What can hang from each mark
J_238: J_91 J_699 J_838 J_897
J_699: J_91 J_838 J_970
J_838: J_91 J_897
J_970: J_91 J_238 J_699 J_838 J_897
J_897: J_91 J_238 J_699
J_91: J_238

Every row comes from one small tree of marks. The marks that hang from a mark follow it in brackets, in the order of their numbers. Every link used is in the known rows. Which tree was each row made from?
(in the rows, 128 means zero)
Known rows
J_838[J_91[J_238[J_699[J_970]]] J_897]: [102  86  98 127  93 149 100 104 117  87  83 163 143 137 162 143 153 116
 102 150  80 133  88 120 119 111 150 133  68 196 141 114  61 165 118  63
 126 150 193 130 129 112  88]
J_91[J_238[J_699[J_838]]]: [117 130  76 174 102 139 104 110 145 100  63 151 158 148 149 116 162  87
  72 124 156 104  95 128 120 127 129 113  76 186 144  93  87 158 117  92
 101 155 180 146  91  89  61]
J_838[J_897[J_91]]: [106 104  87 175 111 142 123 101 128 121 102 162 168 155 133 126 157 100
 100 139  98  98 108 100 125 103 134 134  74 154 151 103 146 113 104  84
 117 170 129 156 110 133  64]
J_838[J_91[J_238[J_699]] J_897]: [102  87  80 138 105 133  76 104 112  93  80 170 135 124 161 141 163 105
  95 148  97 106 101 107 116 113 151 145  58 188 132  96  77 164 125  64
 123 153 174 151 127  85  80]
J_699[J_91[J_238] J_838[J_897]]: [146  79  83 171 114 143 121 107 122  89  57 178 153 180 174 124 136 109
 107 131 139 107  90 121 132 123 123 120  60 180 144 148  97 146 109  80
 120 165 163 113 126 102  56]
J_970[J_838[J_91 J_897]]: [118  51 106 168 143 146  93 107  87 112  99 166 150 122 150 132 132 109
  94 155  70  96 136  87 127 131 122 135  53 152 153 119 112 174 108  63
 113 166 175 146 119  91  91]
J_238[J_91 J_838 J_897[J_699[J_970]]]: [137  82  93 172 124 138  85 132 145 118 104 130 150 129 126 150 106 129
 114 155  78 117 109  99 162 113 118  93  77 155 155 147 108 138 105  90
  90 162 144  97 153 150  75]
J_838[J_897[J_699]]: [ 88  86  92 165 120 140  97 102 118 125  74 161 154 133 130 146 155 108
  99 148  85  90 112  71 140  97 124 148  64 148 123 112 129 117 119  70
 114 167 125 141 127 128  59]
J_897[J_238[J_699[J_970] J_838[J_91]]]: [126  74  97 142  95 146  46 107 124 110 117 133 169 141 133 144 134 131
  96 131 112 118 129  86 139 143 124  93  83 159 146  90  59 192  87  92
  88 152 217 132 110 106  80]
J_838[J_91 J_897[J_238 J_699[J_970]]]: [100  49 106 132 133 144  82 107 103 110  92 161 129 138 154 179 145 156
 106 152  66 112 128  71 139 115 124 134  60 145 102 108  88 139 102  65
 116 160 174 121 139 129  85]
J_970[J_897[J_699]]: [ 87 110  93 173 112 148  92 130 145 140  99 133 148 114 114 143 158 116
  92 139 134  98  94  81 157 112 146 135  85 166 117  93 121 115 130  98
 102 168 147 125 117 126  49]
J_238[J_838 J_897]: [136  93  76 184 134 126  76 109 149 137 120 137 179 125 131 129 132 106
 115 138 106  87 109  92 136 125 113 101  95 152 170 105 120 159 109 102
  96 176 149 135 125 119  47]
J_238[J_91]: [120  96 102 203 112 154  92 116 112 118  91 156 140 134 117 152 127  98
  82 134 100  97 122 104 136 115 149 129  61 168 167 123 108 135 113  89
  83 164 139 113 108 104  83]
J_91[J_238[J_897]]: [109 110  85 174 136 117 100 114 156 113 115 159 150 119 164 145 160 124
 100 150 108 102  93 118 112 126 128 117  89 171 155 100 105 131 125  90
 127 169 145 129 115 120  62]
J_838[J_91[J_238] J_897[J_699[J_970]]]: [ 98  71 102 138 131 139 114 108 112  88  66 165 129 142 168 153 152 142
 104 163  70 120 101  96 137  98 131 120  62 167 113 123  80 138 116  57
 131 155 169 113 145 128  74]
J_699[J_91 J_838 J_970]: [150  79 114 176 100 171 124 119 127 109  86 139 181 192 142 126 107 113
  97 121 130 129 102 132 152 135 113  98  89 171 178 149  94 157  91 105
  85 174 186  81 114 132  69]
J_897[J_91[J_238[J_699[J_838 J_970]]]]: [115 143  84 163  90 151 144 114 162  89  84 143 174 174 150 105 165 101
  79 127 150 140  85 154 126 127 122  94  90 184 157 101  96 141  97 101
 111 154 198 143  90 134  71]
J_838[J_897[J_91 J_238[J_699[J_970]]]]: [ 91 100  96 135  77 153 105 101 146 106 121 150 167 157 141 146 166 123
 100 135  98 137 110 109 119 129 133 138  80 160 148  95 106 122  93  78
 127 154 167 159 102 149  83]
J_838[J_897]: [110  85  93 176 115 149 103  95 113 125  85 166 158 140 136 142 147  96
 103 134  88  94 107  88 125 106 137 150  67 158 148 113 118 133 115  72
 112 172 136 142 112 116  66]
J_897[J_91 J_238 J_699[J_970]]: [ 84 107 105 160 114 141 112 116 152 115 121 134 163 158 136 153 162 154
  82 149 109 125 128  94 141 128 108 100  86 131 126  90 121 101  84  98
 114 155 157 129 101 169  75]
J_699[J_91 J_970[J_238]]: [115  93 140 171  95 154 114 125 136 101 121 121 186 170 149 126 120 133
  98 146 109 124  98 118 149 130 119  90 102 165 169 131  81 145  60  91
 104 143 171  83 115 123 105]
J_970[J_91 J_897[J_699]]: [ 90 104  79 190 121 153  97 142 154 138 105 139 136 122 117 137 139 107
  85 148 148  89  94  81 157 105 145 138 101 175 113 104 113  86 121 118
 108 176 147 130 120 125  52]
J_970[J_238[J_91 J_699[J_838] J_897]]: [136 110  91 184 109 128  71 133 142 108 102 140 142 117 146 127 125  82
  97 142 124  91 101 133 138 128 130 119  72 181 154 112 101 160 107  90
  90 146 164 122 129  65 114]
J_970[J_699 J_838[J_91[J_238] J_897]]: [104  66 119 129 115 120  97 122 103 104  99 155 133 119 174 127 153 123
  92 161  78 104  93 103 126 143 126 106  39 179 133 126  96 169  96  65
 128 141 185 167 109  85 102]
J_91[J_238[J_699[J_970[J_838]] J_897]]: [ 94 105 105 150 109 147 113 121 165  94 133 127 169 110 168 124 149 125
  92 163  97 146  95 141 112 153 111 112  95 174 180 116  80 160 107  81
 139 153 186 137 100 134  97]
J_238[J_838]: [130 104  89 194 114 139  89 102 129 130  92 140 185 144 114 119 136  97
  94 129 119  86 118  81 144 120 123  98  85 150 162 103 110 161  96  97
  86 166 157 139 103 110  50]
J_897[J_91 J_699[J_970]]: [ 85 113 109 167 108 152 131 119 149 117 107 128 174 162 126 131 155 131
  80 150  98 127 113 103 148 107 111 103  93 144 145 102 131 104  91  99
 104 163 145 123 114 176  66]

Which tree is each row?
[133 112 121 177  75 122  74 156 134 129 115 115 140 111 114 115 130 108
 108 133 143  84  55 100 173 127 163  77  70 196 131 128 101 151  74  99
  81 127 176 132 116  71 104]  J_970[J_238[J_91 J_838] J_699 J_897]
[ 88 108  80 162 143 113  98 122 161 112 101 145 144 112 163 150 167 134
  97 161 106  97  99 101 125 117 115 118  82 159 127  96 116 117 130  91
 129 161 132 127 128 134  57]  J_91[J_238[J_897[J_699]]]
[130  90  97 158  81 143  89 115 127  99  81 146 173 166 154 107 129  89
 106 133 141  97  98 112 145 127 123 129  73 174 145 126  94 163  82  80
 103 141 170 125 126  71  96]  J_970[J_238[J_699[J_91 J_838[J_897]]]]
[123 138  74 193 116 118 118 110 156 103  95 147 179 162 139 101 164 118
  88 137 145 101 102 109 135 121 121  69  88 155 154  93 120 137  87 102
 115 155 154 150  97 122  43]  J_897[J_91[J_238[J_838]]]
[ 98  89 107 164 111 124 124 132 136 108 102 153 136 127 165 107 147 109
  81 160 109 100  81 105 129 139 122 113  61 191 141 134 105 115  81  89
 146 152 166 177  91 102  99]  J_970[J_91[J_238] J_699 J_838[J_897]]
[ 93 115 131 153 117  98 108 147 165 123 175 111 175 113 156  97 151 124
  94 166 102  97  88 120 139 161  91  76  86 150 162  96 150 131  56 106
 122 133 164 167  95 111 121]  J_970[J_238[J_897[J_91]] J_699 J_838]
[118 106 134 201 107 155 118 121 117  97 104 139 146 144 134 140 121 115
  87 146  85 113 103 123 145 115 140 101  81 176 160 133  84 136  76  76
  93 141 163  95 113 103 124]  J_699[J_970[J_238[J_91]]]
[144  90 113 193 100 146 110 110 107  98  82 145 154 154 133 122 115 111
 114 146  82 103  98  98 152 103 144  96  68 170 149 153  84 154  63  61
 102 140 157 109 133  97 109]  J_699[J_970[J_238[J_91 J_838[J_897]]]]
[109  88 121 183 136 135  87 135 114 112 126 131 146 101 145 115 137 123
  90 158 122  90 110  96 147 143 135 103  87 162 131  96  92 175  89  84
 110 142 200 129 107  62 110]  J_970[J_238 J_838[J_91] J_897]
[ 80 116  94 154 112 138 153 107 149  92  80 155 154 162 157 131 176 136
  97 159  93 134  91 112 136  97 125 115  74 158 126 117 117  94  99  71
 143 150 142 136 126 168  67]  J_838[J_897[J_91[J_238] J_699[J_970]]]
[108 123  84 174 136  93  88 130 177 119 133 118 181 131 140 107 155 129
 110 164 119  79 110  81 158 116  89  72 101 127 130  84 148 122  73 106
 114 142 133 146 139 123  71]  J_970[J_238[J_838 J_897[J_91 J_699]]]
[ 98  71 103 165 134 148  80 141 117 124 108 132 138  98 128 133 138 129
  84 159 111 101 124  74 156 137 130 121  69 154 121 101 109 157 121  92
 105 157 183 130 123 103  73]  J_970[J_838[J_91] J_897[J_699]]
[140  76 122 168  91 145 109 109 123  96 103 132 193 176 150 110 114 125
 125 142 105 115  89  94 158 119 119  89  93 161 159 152  83 161  53  75
 111 141 166  99 138 114  90]  J_699[J_91 J_970[J_238[J_838[J_897]]]]
[ 88 125 104 157  81 156 116 110 151  92  97 136 168 139 148 130 164 114
  85 136 116 140  88 133 119 125 140 116  94 191 158 102  67 147 105  86
 115 151 181 129  93 132  81]  J_91[J_238[J_699[J_970]]]
[ 88 132 104 171  77 145  79 130 152 121 120 120 159 103 121 117 164  96
  94 137 152  97  76 106 143 124 159 131 102 186 131  77  90 146 102  94
 101 142 174 142 101  80  93]  J_970[J_238[J_699] J_897]
[137  75  82 151  78 161  87 112 124 109  73 153 175 168 141 122 127  81
 104 123 137 107  99 115 139 127 129 148  67 180 159 135 103 164 112  88
  97 166 171 131 129  97  69]  J_238[J_699[J_91 J_838[J_897]]]
[ 84 118 107 169  97 132 110 113 141 101 123 133 182 131 143  85 161  93
  86 164 108 101 114 106 128 136 114 124  78 150 155  93 126 144  69  74
 132 132 158 183  97  91 121]  J_970[J_238[J_699] J_838[J_897[J_91]]]
[ 97 116  77 154  98 132  83 118 173 128 147 132 179 123 131 130 161 101
  97 145 114 108 102 125 122 125 122 134  97 163 174  77 140 129 119 110
 108 171 146 157 116 138  71]  J_238[J_699 J_897[J_91]]
[140  94 115 172 111 141  89 129 122 115 115 125 161 129 131 116 126 131
 117 141 124 104  84  97 167 121 144  74 105 174 128 109  68 179  80  90
  89 144 214 107 127  88  86]  J_699[J_970[J_238[J_838[J_91]] J_897]]
[122 124 106 153 113  95 108 139 168 131 138 129 165 140 152 109 153 108
 104 142 133  87  68 129 145 135 102  79  90 166 141  95 152 131  71 112
 100 144 176 154 110 100  97]  J_970[J_238[J_897[J_91]] J_699[J_838]]
[108 104  70 168 115 129 104 107 140 122  84 144 177 154 119 114 154 111
 104 148 109  90 113  67 154  97 116 110  70 132 128 108 151 117  94  89
 111 160 125 160 134 140  43]  J_238[J_838[J_897[J_91 J_699]]]
[120 109  87 152  79 164 135 102 139 109  85 150 177 175 135 111 149  85
 101 124 117 133  91 136 133 110 128 129  80 175 155 118 119 138 100  84
 104 165 179 149 109 138  75]  J_238[J_699[J_838[J_897[J_91]] J_970]]
[134  87  82 163 108 147  70 112 110 116  77 149 157 139 131 128 135  81
  80 124 129  93 123 110 137 126 126 123  69 176 146  88  93 186 121  98
  73 167 201 138 112  75  71]  J_238[J_699[J_838[J_91]]]
[117 123 109 152 101  85  86 139 173 132 156 109 184 130 138  99 150 118
 115 151 119  83  74 107 153 135 104  60  98 154 152  92 146 140  56 112
 105 136 159 162 116 111  89]  J_970[J_238[J_838 J_897[J_91]] J_699]
[144  73 105 163  85 162  80 128 146 120 130 127 172 161 132 142 119 153
 122 121 158 132  92  99 162 151 137  88 104 169 149 133  74 155  89 108
 104 163 195  91 116 134  55]  J_699[J_91 J_970[J_897[J_238[J_838]]]]
[135 105  76 184 122 143 134 101 125 118  73 171 165 173 133 117 155  88
 101 124 122  95 106 111 132 108 126 129  68 156 146 115 147 125 108  89
 103 173 151 151 110 119  55]  J_699[J_838[J_897[J_91]]]
[ 93 106 134 181 111 119 108 147 141 123 138 118 158 125 143  96 131 101
  67 159 121  83  98  97 145 151 105  83  91 170 147 112 106 123  42 111
 113 130 176 167  77  83 130]  J_970[J_91 J_238 J_699 J_838]
[109  95 124 183 108 175 128 126 131 122 121 127 167 121 126 121 134 121
  94 143 117 136  93 114 142 140 137 114  97 169 165 127  96 147 104  91
 109 166 192 121  90 133  83]  J_699[J_970[J_838 J_897]]
[118  79 139 193 118 158 133 115 101  88  98 148 145 132 150 122 114 117
  98 162  59 121 110 115 138 126 132 115  59 165 159 159  91 147  67  50
 122 136 162 121 116  97 142]  J_699[J_970[J_238[J_91] J_838[J_897]]]
[ 99  79  93 152 108 137 102 115 135  94  69 160 150 156 168 140 149 133
 101 154 114 110  99  90 142 111 124 131  63 165 125 135 103 117 111  73
 136 154 126 115 143 130  58]  J_838[J_897[J_699[J_91[J_238]]]]
[125 112  80 184 115 127  87 105 146 120 122 146 181 156 128 123 157 126
  91 132 141  90 133  81 136 136 113  81  84 129 144  82 127 137  76 106
 100 160 158 157  89 121  54]  J_897[J_91 J_238[J_838]]
[ 99  68 133 166 109 171 117 132 133 106 110 113 186 158 142 126 115 136
  82 158  96 138 129  99 161 147  91  99  84 143 168 145 103 142  79  96
 113 153 165  97 118 158  89]  J_897[J_699[J_91 J_970[J_838]]]
[102 137  89 185 108 118  96 137 167 124 114 114 172 131 115  93 160 121
 101 151 161  83  89  78 174 110 130  77 102 146 108  83 133 122  75 108
 105 135 151 142 121 113  62]  J_970[J_238[J_838] J_897[J_91 J_699]]
[146  81  95 159 112 135 104 122 162  97 122 133 179 161 167 126 117 146
 123 146 118 136  82 125 143 140 110  74 102 173 184 151  80 160  92 101
 121 161 171  90 141 147  57]  J_699[J_91[J_238[J_838 J_897]] J_970]
[132  67  79 156 163 118  70 123 124 128  90 152 139 125 148 150 129 115
 104 151  99  81 122  94 144 120 102 118  73 150 125 103 127 160 134  97
  90 178 174 116 151 103  57]  J_238[J_897[J_699[J_838[J_91]]]]
[108  85  93 202 130 154  91 134 142 126 138 148 134 112 138 132 135 127
  81 146 155  98 119  86 133 157 132 123  96 164 135 102  99 117  97 114
 128 168 180 151  79  97  81]  J_970[J_91 J_838 J_897[J_238]]
[143  89  99 170 139 144 125 113 111  91  65 164 142 164 168 136 138 120
  87 134 117 123  99 132 128 124 124  87  75 184 139 117  71 175 105  86
  98 165 217 101 113 101  72]  J_699[J_838[J_91[J_238]] J_970]
